Every row comes from one small tree of marks. Brackets hold a mark, then the marks that hang from it, in the order of their numbers. Every link used is in the known rows. Which tree was each row made from?
Known rows
(z_733 z_519 z_891): [-27.9  10.8  12.6 -28.9   0.4  26.2  -7.2  10.1  13.0  12.3 -17.6  -6.0
 -17.0   4.5  14.7   5.7 -11.3 -11.0 -11.9  13.9 -15.7   0.9  -0.4  10.5
   2.9   5.1  16.1 -15.2 -14.1]
(z_30 (z_958 (z_439 (z_891 (z_293 z_976) z_733)))): [  2.1  29.6 -25.6  -2.6  13.0   2.9   6.4   4.2 -32.5 -26.3   3.1   6.1
  24.9  16.7 -10.6  43.8   4.7  19.9 -17.8  19.2 -33.4  17.7  -6.4   2.8
 -30.4 -17.8 -17.0   3.5 -20.1]
(z_733 (z_891 z_293)): [-13.6  10.6   6.1 -18.2  -4.6  15.9  -8.6  -6.6 -10.6 -10.2 -22.8 -13.8
 -22.8   4.3  -2.1  21.3   3.2   6.1 -11.9  10.4 -11.1  17.4  -3.1  26.6
   0.6 -24.4 -14.6  -4.2  -9.1]
(z_761 (z_519 (z_733 z_891))): [-22.0   3.9  -5.4 -14.4 -19.5  -5.4 -20.5  16.7  -4.3  10.2   4.7  10.0
   2.9  12.8  -8.7  15.8   6.9 -21.3  -7.7  -0.4 -41.2   4.1   4.7  15.0
  16.8 -32.3  20.2  -6.2   3.8]
(z_733 (z_519 z_761) (z_891 z_293)): [-16.1  -1.1  24.8 -31.2 -13.5  43.6  -5.7 -12.1  19.5 -10.7 -33.8 -27.3
 -33.5  -0.8   2.2  15.6   0.5  -4.4  -8.8  39.1 -11.7  12.9  -8.3  13.1
  -7.6  -6.2   1.6   2.6 -26.1]
(z_891 (z_293 z_976) (z_439 z_958) z_733): [  1.5  11.2 -38.4  -4.6  10.0  19.5   6.1   8.1 -31.2 -27.0  15.9 -23.2
 -11.6  -0.4  11.3  21.3  21.3  -6.6 -14.6   0.9  -2.9  17.4   1.5  11.3
  -7.2 -33.4 -21.0   0.5  -3.7]
(z_519 z_733 z_761): [ -3.2   9.5   8.8 -15.2   7.6  34.2  -7.0  11.2  16.6 -18.2 -30.3   9.4
  14.0  -6.6  -8.2  12.5  -4.4 -23.1 -13.9  11.6 -30.1  27.9   1.3   2.7
   8.7 -24.9  25.1   2.3   4.4]
(z_30 (z_958 (z_439 (z_891 (z_293 z_976) (z_733 z_519))))): [ -6.7  24.4 -11.2 -10.1  11.0  10.5  19.6   4.7 -14.2 -20.0   7.3   2.8
  14.5  18.4   2.5  30.8   1.5  13.7 -18.6  31.2 -25.2   1.3  -9.4  -2.2
 -40.0   4.1  -7.2  -0.6 -27.9]
(z_439 (z_891 (z_293 z_976) (z_733 z_519)) z_958): [-26.0  18.9 -15.8 -22.7  -5.6   6.8   9.2  15.4 -13.7 -27.9  -5.6  -8.6
  -1.1  21.8  25.4  26.0  14.2  17.5  -2.4  17.1 -12.7   8.0 -21.8   8.6
 -31.5   0.0 -18.2   4.4 -31.1]
(z_504 (z_733 (z_891 z_293 z_439))): [ -8.4  10.3 -11.2 -26.0  -7.4  20.8 -13.0  -0.2  -1.0  11.5  13.3 -16.1
 -23.9   1.7 -19.8   7.7   9.5  -8.7 -15.8   9.8  -6.9  12.3   1.5  16.1
  11.8 -23.8 -14.0   4.2  -0.2]
(z_504 z_733): [ -3.9  17.6  -7.5 -20.2  13.0   9.3  -5.6  11.6  10.8   3.9 -12.0  10.4
  14.4 -15.4 -10.5 -12.6 -19.4  -6.8 -16.4  -5.4 -11.9  19.4 -10.7  -1.3
   9.7  -8.2   0.3  -3.6  -2.1]
(z_293 (z_891 z_439 (z_733 z_519)) z_976): [-14.4   2.2 -19.1  -1.5  16.9  41.6   7.6  14.5   1.1  11.3  -0.5  -3.6
 -30.2  14.3  23.7   6.3  10.9 -23.4 -16.9  -2.1 -13.6  11.8  13.9 -13.4
   6.2   4.2  11.5  -9.1 -16.7]
(z_761 z_519): [  0.7   4.7  -3.3  -6.6  -5.5   5.5 -18.3  -7.4  -8.5  12.1 -15.1   3.1
   6.8 -23.1  -6.1 -14.3  -6.4 -10.5 -14.8  -6.3 -19.7   6.6  -5.3  -1.2
   9.4 -23.4  14.0  -6.9   2.7]
(z_761 (z_519 (z_733 (z_891 z_439)))): [-16.0   1.7 -11.1 -13.8 -20.9  12.1 -26.1  12.3  -7.5  27.4  24.6   1.2
  -4.5   9.6 -14.2  12.6  20.2 -36.6 -13.6   2.2 -36.0   0.4  19.0  12.9
  26.8 -38.9  28.9  -6.0  18.7]
(z_102 (z_293 (z_891 z_733))): [-16.2   4.9 -12.5   0.2  27.9   5.5  21.1   1.8  -9.6   5.2 -13.5  -7.9
  -4.4  10.3   5.3  21.9 -16.5   5.0 -31.5 -39.3 -25.0  13.8   5.8 -15.5
   4.0  -1.1 -13.3  -7.1 -29.3]
(z_976 z_14): [  6.3  10.7  13.8  -0.7  10.4  22.6  -1.1  -4.5  -3.9  -1.9 -15.1   3.5
  16.8 -23.2 -14.0  -3.2 -11.2 -14.0 -26.7  -3.9  -7.3  -3.3  13.4  18.5
  10.0 -12.1  20.1  -5.0  -5.7]
(z_761 (z_519 (z_733 (z_891 (z_293 (z_976 z_14)))))): [ -3.5  -5.4  -1.7   4.0 -27.8  -1.3  -9.9   6.9 -12.3 -21.5  12.2   3.1
  -3.6  13.3 -21.0  27.1  27.3 -14.3  -3.1  15.8 -31.4  -6.1   8.7  39.7
   6.5 -38.2   1.9  14.8  -6.8]
(z_958 (z_439 z_891)): [-11.5  26.1   9.5 -17.8   5.4   9.4 -20.0  -4.0   0.3  10.8 -13.0  16.1
  37.5   1.7  -9.4   6.3 -12.7   3.5 -28.6  14.9 -25.6  25.9   1.3   6.6
   3.5 -13.2   7.4 -15.6 -13.3]
(z_958 z_439): [  0.1  13.0   7.7  -7.7  21.5  11.4  -3.5  -2.7   3.2   3.3  -7.1   6.8
  26.3 -16.9  -6.6  -5.1 -18.2  -9.3 -32.8   5.7  -9.9  26.0   6.3   7.3
   5.6 -17.8   3.6 -22.4  -8.5]
(z_293 z_891 z_976): [ -7.7  15.3 -12.0  -3.8  17.1  17.7 -15.6   0.5   0.0 -11.6 -45.3  16.3
 -11.8   9.0   8.1  14.5   0.6  -5.4 -18.2  -6.5 -20.2  42.2  -4.9  -6.5
  23.5 -10.1  -6.2  -3.3  -9.3]
(z_14 (z_976 (z_293 z_891))): [-12.4   5.0 -13.5  -0.9   6.7  -4.3 -12.3 -13.5  -5.1 -12.1 -32.7  16.4
   1.6  -2.9  10.5  12.2  -3.5 -21.6 -35.8 -22.5  10.0   9.4   6.4   1.7
  13.1  -8.9 -32.8   0.7 -14.4]
(z_504 (z_733 (z_519 z_761) (z_891 z_293 (z_439 z_958)))): [-17.3   6.8  -5.2 -51.7 -20.2  26.3 -12.8  -5.5  16.2   1.1  12.0 -34.1
 -25.6   1.2 -11.0   7.8   9.6 -23.4 -17.9  32.3  -1.7   7.3  -9.9   3.9
  11.2  -7.9  -9.5  11.0 -17.0]
(z_293 z_891): [-10.5  10.6   0.6  -7.1  15.7  14.4 -11.6 -10.1  -2.0   3.7 -41.6   9.6
  -7.5  -0.9   4.7   6.5  -6.4 -11.9 -27.4 -16.8 -13.8  28.7   2.4  -4.0
  22.9  -6.8  -0.8  -9.8 -10.9]
(z_519 z_733): [-11.8  12.3   3.3  -8.3  15.1  16.4   3.1  17.0   6.2 -10.9 -12.9  17.9
  17.0  -2.7   0.0   8.3  -2.1 -18.8 -15.8  -4.5 -18.4  15.4   3.1  12.5
   6.4 -22.4  16.8  -9.8  13.4]
(z_439 z_891 (z_958 z_30)): [-16.1  34.0  -1.0 -25.0   2.9  -6.8 -26.3 -21.3 -12.1   3.9 -24.5  22.8
  37.6  17.9  -3.3  11.9 -18.3   5.9 -19.1  -3.9 -28.6  23.2  -7.6  12.3
  10.9 -17.9  -3.6  -2.5  -7.2]
(z_976 z_293): [ -3.3  12.7  12.4  -7.9   0.6   8.2   0.3  -1.6  -4.1 -10.0 -27.3  11.3
   7.1 -15.2  -3.6  -2.1 -11.1 -13.3 -15.0  -7.7  -2.4 -11.0   1.1  19.8
   5.0  -8.0  -6.2  -4.7  -1.3]
(z_733 z_519 (z_891 z_293)): [-24.0   3.3  18.2 -24.5  -4.4  24.9   3.7  -5.1   8.1  -2.9 -18.8 -19.0
 -31.4   3.8  12.3  12.3   1.0   0.2 -10.7  22.1  -3.7   0.7  -8.8  22.4
 -11.2  -2.2  -5.9  -7.9 -17.7]
(z_891 z_293 (z_439 z_958) (z_733 z_519)): [-13.3   2.6 -11.3 -15.4   5.8  24.4  23.8  -0.7 -12.8  -3.9  25.6 -32.3
 -16.2  -7.3  18.1   1.9  13.5 -17.0 -23.0   2.6  12.0  -8.9   1.8   9.7
 -18.4  -9.9  -7.9  -9.1  -9.6]

Which tree is each row?
[-24.2   0.2  -0.9  -7.3  17.2  23.5  19.0   9.2   4.1  12.9 -17.4  -1.2
 -16.6   8.3  23.2   4.0  -9.0 -13.7 -19.1 -16.6 -11.0   6.2   3.7 -10.8
  -3.2  13.2   8.2 -17.7 -33.5]  (z_293 (z_891 (z_733 z_519)))
[ 14.0 -10.6   6.6   4.8  -2.7  69.3  20.2   1.1   5.8 -16.1   8.6 -30.1
 -23.8 -15.4  -3.3   4.8  16.5 -19.1 -11.4  33.4  -5.6  -8.2  18.4  13.2
 -17.3 -11.2  15.0  13.4 -27.0]  (z_891 (z_293 (z_976 z_14)) z_439 (z_733 (z_519 z_761)))
[  1.5  33.4   3.8 -13.4   8.8  -1.0  -5.9 -22.6 -19.0 -12.3 -11.0   8.9
  32.5   1.2 -24.2  26.2  -1.2  10.8 -34.3  20.1 -21.1  14.0  -8.6   9.1
 -15.0 -15.0 -11.9  -0.2  -4.8]  (z_30 (z_958 (z_439 (z_891 z_293))))
[-16.7  -0.2 -27.9   6.0  10.3  -3.9   4.8   2.8 -17.1  -9.0 -13.6   9.7
  -1.7   6.5  15.7  20.2  -5.5 -17.0 -29.6 -32.0   2.7   3.9  15.5  -2.3
  -1.4 -10.3 -31.9  -2.3 -30.8]  (z_14 (z_976 (z_293 (z_891 z_733))))
[ 18.6   4.4   2.9  11.1   5.6  42.2  -2.7 -12.3 -11.1 -18.1  -0.4 -11.0
  -9.6 -18.0 -14.7   4.4  19.0 -12.4 -22.0  16.8   2.3   5.6  15.9  29.2
   5.2 -29.5  -1.5   9.2   7.6]  (z_891 (z_293 (z_976 z_14)) z_439)
[-23.9   9.4   0.8 -33.9  -8.2  19.6  -6.0  -9.7  -4.5   3.4  10.7 -31.2
 -30.2   5.9  10.8  14.7  17.4 -18.8 -23.9  19.3   8.8  -5.2  -0.9  20.2
   3.1 -12.2  -9.9  -6.0  -3.3]  (z_733 z_519 (z_891 z_293 (z_439 z_958)))
[ -3.3  15.3  -5.1   3.9   8.7   6.5   3.4 -10.8 -11.8 -10.3   2.0  16.6
  29.4  29.9  -6.7  22.8  -9.9  28.1  -9.5  16.8 -35.7  35.4   1.3  22.5
 -23.3 -27.2 -26.3  -1.9 -33.8]  (z_958 z_30 (z_439 (z_891 (z_293 z_976) z_733)))
[ -8.6  12.5  -7.8 -21.5  -2.3   6.1 -18.0 -32.4 -20.3   5.7   6.0 -15.7
  -9.2  16.3  -7.2  19.8   2.1  -7.6 -21.2   2.8  -9.3  17.5   8.3  31.3
  17.3 -39.3 -23.0  -1.2   1.8]  (z_733 (z_891 z_293 (z_439 (z_958 z_30))))
[-11.7  22.9   0.2 -13.6  10.9   8.2  24.8  -5.0 -13.9  -3.6  13.2  -4.0
  20.0   8.9  -3.3  22.7  -3.2  10.2 -27.7  20.2 -19.6 -10.6  -4.8   1.5
 -42.7   6.0  -3.9  -5.9 -28.5]  (z_30 (z_958 (z_439 (z_891 z_293 (z_733 z_519)))))
[-10.6  -3.0   0.1   9.1  22.8  19.0  33.4   8.0   7.4  -6.3  -0.8  -7.7
  -8.0  12.1   7.7  16.9  -9.2  -1.8 -27.5 -17.6 -18.3 -12.3  12.1  -4.6
  -2.1  19.8   0.8   2.9 -45.6]  (z_102 (z_293 (z_891 (z_733 z_519)) (z_976 z_14)))
[ -0.3  -0.7 -13.0  -0.2   5.0  30.3  23.7   5.7 -15.8 -20.7  33.1 -28.6
 -11.1  -7.2  10.4   8.2  22.2 -19.9 -19.1   9.9  10.5 -19.5  12.9  22.4
 -14.0  -9.7  -4.2   4.1 -17.8]  (z_891 (z_293 (z_976 z_14)) (z_439 z_958) (z_733 z_519))
[ -9.7  -7.4  13.9   7.8  -2.7  29.2  27.0  -2.6  -4.9  21.7  17.0  -3.7
 -15.4  -2.3  -1.5  -3.4   6.6 -41.6 -29.2 -17.6   6.8 -48.5  36.8  18.7
  10.2  16.8   9.1  -4.6 -30.1]  (z_976 z_14 (z_293 (z_891 z_439 (z_733 z_519))))
[-11.3  23.1 -22.4  -9.5   1.0  -4.7  -3.0  -7.2 -27.8 -27.0  -9.0   7.6
  17.7  33.4   7.6  33.5   1.2  27.7  -1.7   3.3 -30.9  28.9 -11.8  18.9
 -17.6 -26.6 -33.0  10.3 -25.5]  (z_439 (z_891 (z_293 z_976) z_733) (z_958 z_30))
[ -6.4  24.5  14.8 -10.1  10.4   4.7 -19.2 -24.0   4.4  20.7 -12.0  28.7
  49.4  14.2 -16.4   1.5 -26.4   8.4 -26.8  10.8 -34.2  31.7   6.1  16.0
   6.3 -17.4   3.4 -12.7 -15.0]  (z_958 z_30 (z_439 z_891))
[ -6.4  -5.4  -5.2  10.2  22.0  36.6  27.2   2.1   4.8   8.9  20.2 -13.7
 -16.2   9.5   4.0  12.6   2.3 -15.6 -34.3 -13.4 -14.2 -16.7  25.9  -7.0
   7.3  13.2   8.6   3.0 -29.5]  (z_102 (z_293 (z_891 z_439 (z_733 z_519)) (z_976 z_14)))
[-12.1  -5.3  -5.8  -8.4 -25.7  12.0 -15.6  -1.9 -12.6  11.7  23.3 -10.2
 -18.3   8.6 -15.8  14.8  32.4 -25.8 -11.2   9.9 -25.0  -0.6  12.3  26.0
  13.4 -47.6   5.0   1.1  14.9]  (z_761 (z_519 (z_733 (z_891 z_293 z_439))))
[  7.7  -8.7  13.1   3.3  -0.5  53.5  25.1   4.6   8.5 -33.5 -12.1 -23.1
 -16.5 -11.1   1.1   9.9   4.1  -6.5  -4.1  30.4  -9.9  -2.5   4.4  13.3
 -26.9  -3.5   8.2  15.1 -41.3]  (z_891 (z_293 (z_976 z_14)) (z_733 (z_519 z_761)))
[-10.4   7.0   7.5 -15.3  -6.7  38.3   7.0   4.7  13.0 -20.8 -10.1  -8.9
   6.1  12.5   4.0  21.7   3.2  12.9  -6.7  49.0 -28.9  25.6  -7.7   1.5
 -32.5  -3.8  -4.0   2.9 -49.1]  (z_958 (z_439 (z_891 (z_293 z_976) (z_733 (z_519 z_761)))))
[ -2.2 -13.3  19.1   2.5 -11.2  45.5  16.6  -9.4   3.1  15.3  -0.2 -11.3
 -17.1  -6.8  -9.3   1.3   4.5 -46.3 -26.9  -1.4  -1.4 -37.5  34.7   7.1
  12.5  14.0  18.1   7.0 -38.5]  (z_976 z_14 (z_293 (z_891 z_439 (z_733 (z_519 z_761)))))
[-11.0   3.7  12.0 -33.2 -11.2  34.4 -16.8 -36.8   9.3   5.9  -3.5 -27.3
 -21.4  13.6  -3.5  13.6   0.9 -18.3 -17.9  31.4  -9.4  11.5   3.9  19.3
   9.5 -20.2  -8.6   4.5 -15.6]  (z_733 (z_519 z_761) (z_891 z_293 (z_439 (z_958 z_30))))
[-17.8   9.8  -6.4 -11.1  -2.0  13.3  -5.2  20.8  -1.5 -34.4 -13.2   4.7
 -14.6  28.1   1.7  41.1  20.0  -0.3   0.0  19.2 -27.8  27.2  -4.6  31.2
   0.2 -32.0 -10.7   3.5   1.0]  (z_519 (z_733 (z_891 (z_293 z_976))))
[  0.2   6.0 -18.1   4.7  12.4  23.3  15.7  13.4 -17.3 -32.7 -13.5 -11.8
 -14.3   0.7  10.9  19.5   4.7  14.1  -2.3   4.0 -13.0  23.2  -5.6  12.5
 -24.4 -24.9 -18.2  -0.4 -16.2]  (z_891 (z_293 z_976) z_733)
[-12.1  27.5   5.0 -21.2  -4.1  -7.6 -15.1 -34.5 -16.0 -12.3 -26.1   9.1
  25.4  16.4  -5.7  15.6  -5.1  18.3 -18.6   3.5 -17.2  23.5 -14.8  24.4
  -2.7 -25.9 -28.0   6.9  -9.6]  (z_439 (z_891 z_293) (z_958 z_30))
[-15.6  -2.5   3.6 -13.8   7.7  42.2   9.5   1.9  15.1   5.8 -33.3  -8.8
 -20.6   2.1  14.1   9.2 -10.4 -18.1 -15.8   0.5 -22.0  16.9   3.0 -19.3
  -0.1  11.7  16.9  -4.4 -41.9]  (z_293 (z_891 (z_733 (z_519 z_761))))
[ -3.9  18.5   6.3 -20.0   1.4  26.6  16.0 -11.6  -4.8 -10.7  -3.3 -12.1
  15.8   3.9 -14.2  26.5  -5.3   7.6 -23.9  38.3 -27.8   1.7  -5.4  -7.6
 -37.3   2.1   5.1   2.5 -36.7]  (z_30 (z_958 (z_439 (z_891 z_293 (z_733 (z_519 z_761))))))
[ 14.5   4.4 -20.2  12.9  11.2  15.8  12.5 -17.3 -29.2 -17.2  28.8 -13.3
   8.6   5.8  -9.0  15.9   8.4 -10.1 -17.9  -5.1  -7.2   3.5  20.0  33.0
  -1.0 -35.5 -17.7   9.1 -11.2]  (z_891 (z_293 (z_976 z_14)) (z_439 (z_958 z_30)) z_733)
[-10.0  -0.6   5.9 -17.3   7.2  48.0  14.6  12.4  14.9   0.0 -20.5 -14.9
  -9.5 -12.3  12.6  -1.2 -16.5 -13.2  -9.2  13.2 -21.8   7.3   1.2 -11.2
 -16.5   3.2  25.8  -6.4 -29.5]  (z_891 (z_733 (z_519 z_761)))
[ -7.0  17.5 -30.9 -13.2  12.1  11.9 -26.9  -4.5 -15.4  -6.9 -17.7   3.7
  -8.8   8.2   8.0  17.5  14.5 -25.0 -30.8  -9.0  -7.8  36.2   4.3  -7.1
  37.7 -21.1  -9.9  -3.8   5.3]  (z_293 (z_891 (z_439 z_958)) z_976)
[-20.2  -8.1 -20.3   0.9   7.4  22.0  11.5   0.9  -3.1  14.0  11.1  -2.8
 -16.9   4.0  25.8   3.3   6.4 -36.8 -33.9 -18.2  14.0 -19.7  24.8  -7.7
  -0.4   4.5 -16.8  -5.1 -21.9]  (z_14 (z_976 (z_293 (z_891 z_439 (z_733 z_519)))))
[-10.5  10.6 -20.3 -27.0 -16.0  26.4 -24.3  10.3  -4.8 -36.0  -1.2 -16.2
 -16.4  24.1  -7.4  48.3  31.5 -24.7 -11.1  31.9 -24.0  33.2   2.2  19.6
  17.4 -45.9  -6.1  15.1   4.3]  (z_519 (z_733 (z_891 (z_293 z_976) (z_439 z_958))) z_761)
[ -3.2   3.2  -0.1   3.4  -7.9  32.0  -5.9  12.2  -7.7 -17.2  20.0  -3.6
 -13.4  17.0 -15.5  34.6  33.0 -22.7 -14.5  20.7 -16.5   1.5  25.1  44.9
  12.8 -38.6   5.5  10.5   7.9]  (z_519 (z_733 (z_891 (z_293 (z_976 z_14)) z_439)))
[-19.1  -2.8  -0.8 -10.7 -26.2  -4.9  -8.9   2.6  -9.0  -4.0   4.0  -2.5
  -9.4  11.8 -10.6  21.0  19.5 -11.2  -3.6   6.1 -27.4   3.7  -2.4  25.9
   2.2 -38.6  -2.4   2.2   0.6]  (z_761 (z_519 (z_733 (z_891 z_293))))
[-11.3  -8.0   7.7  -9.9  -8.3  44.5  12.3  -4.4   8.5  16.5 -14.4 -10.5
 -27.2  -0.9   4.7   2.9   1.4 -38.4 -20.3  -0.9  -7.3 -17.5  21.0  -6.2
   8.7   9.5   8.4   1.4 -30.3]  (z_976 (z_293 (z_891 z_439 (z_733 (z_519 z_761)))))
[-15.2  -1.8   1.3  -2.9  -3.9   6.8  24.1  -5.5 -18.2  12.2  24.4 -10.4
  -4.6   0.9   2.1   4.5  10.4 -46.3 -35.8 -24.7  13.6 -48.3  29.1  17.0
  13.9  15.3  -0.9  -3.5 -30.1]  (z_976 z_14 (z_293 (z_891 (z_439 z_958) (z_733 z_519))))
[ -0.5   3.1  -6.0  10.0   3.1  -6.0   9.5 -26.7 -31.6  14.8  20.0   6.0
  15.6  12.9 -17.4  10.9  -4.6 -38.1 -35.1 -40.2  -1.9 -27.2  39.1  27.3
  28.7 -12.3 -16.5   3.0 -25.7]  (z_976 z_14 (z_293 (z_891 (z_439 (z_958 z_30)) z_733)))
[-11.0  -1.9  -1.7   7.1  15.1  26.9  21.0  12.8   1.2  -5.1  -9.7   2.4
 -11.3   9.5  14.9  10.1   0.6 -15.5 -18.4  -7.2 -14.1  -2.9  14.5   2.1
   1.8  14.9  13.3  -3.5 -40.5]  (z_293 (z_891 (z_733 z_519)) (z_976 z_14))
[-20.5  17.9 -13.4 -23.8   5.0   2.6 -20.7  -2.8  -8.0  13.1  21.8  11.5
  14.2  32.0  -5.5  26.2   0.8 -31.8 -21.3  -5.2 -27.5  15.7  20.5  26.8
  31.4 -37.5   6.2  -6.5  16.8]  (z_519 (z_733 (z_891 (z_439 (z_958 z_30)))))
[  4.5   4.1 -23.3  16.1  13.5  34.9   2.5   8.7 -21.3   4.7   7.4   0.6
 -10.4   5.7  -3.6  17.5  13.4 -24.4 -25.3 -15.2 -16.9   9.0  33.8   3.5
  21.2 -14.2  13.0  -1.2 -16.8]  (z_293 (z_891 z_439 z_733) (z_976 z_14))
[-17.6   0.9 -17.7 -19.4 -28.7 -10.5 -19.1  -4.0 -23.7   2.4  32.4 -14.6
  -8.3  11.2 -12.7  23.2  35.8 -30.0 -17.8   3.8 -17.7  -1.7   5.3  24.6
  18.2 -48.6  -6.0   1.7  14.7]  (z_761 (z_519 (z_733 (z_891 z_293 (z_439 z_958)))))
[  2.0   9.5  -0.7   6.9  12.8  17.3 -10.9  -5.3  -4.4 -12.4 -33.0  15.6
   0.1   1.8  -7.0  13.9   2.2 -14.2 -24.9  -6.5 -14.0  20.7  11.5   9.3
  27.0  -7.7   3.1   3.1 -17.5]  (z_293 z_891 (z_976 z_14))
[ -6.5  -1.0  -5.3 -21.8  -2.0  42.6  14.2  -6.3  -3.8  -9.8   9.0 -40.5
 -20.6 -12.8   9.3   7.1  12.0 -21.5 -19.2  18.0   3.9   1.4   0.3   0.3
 -15.1 -14.0  -1.0   2.0 -18.7]  (z_891 z_293 (z_439 z_958) (z_733 (z_519 z_761)))
[-14.1  12.5  -5.1 -28.4  -4.8   3.6  -6.9   4.2   1.0  -3.7  -7.4  -8.6
 -15.4   6.4 -15.2  12.3  -2.0   5.0  -9.8   6.4 -11.0  16.8 -12.5  19.4
   2.4 -16.5 -21.3   2.8 -15.2]  (z_504 (z_733 (z_891 z_293)))
[ -8.3   4.7 -21.8   0.3  16.6  31.0   2.9   2.1 -18.0  24.1  -2.0  -4.6
 -16.6   3.8   4.6  10.7   4.4 -23.3 -28.2 -23.8 -15.5  17.3  23.7  -8.6
  17.7 -14.7   8.7 -13.5  -9.6]  (z_293 (z_891 z_439 z_733))
[-15.9  10.5  -5.2 -19.4  -3.3   1.8  -8.7 -15.4 -12.4  -0.7  20.3  -1.0
   2.6  30.6  -9.3  31.9  14.5 -21.4 -20.0   1.5 -16.8  15.5  13.2  38.5
  18.0 -45.1 -17.1   0.3  11.8]  (z_519 (z_733 (z_891 z_293 (z_439 (z_958 z_30)))))
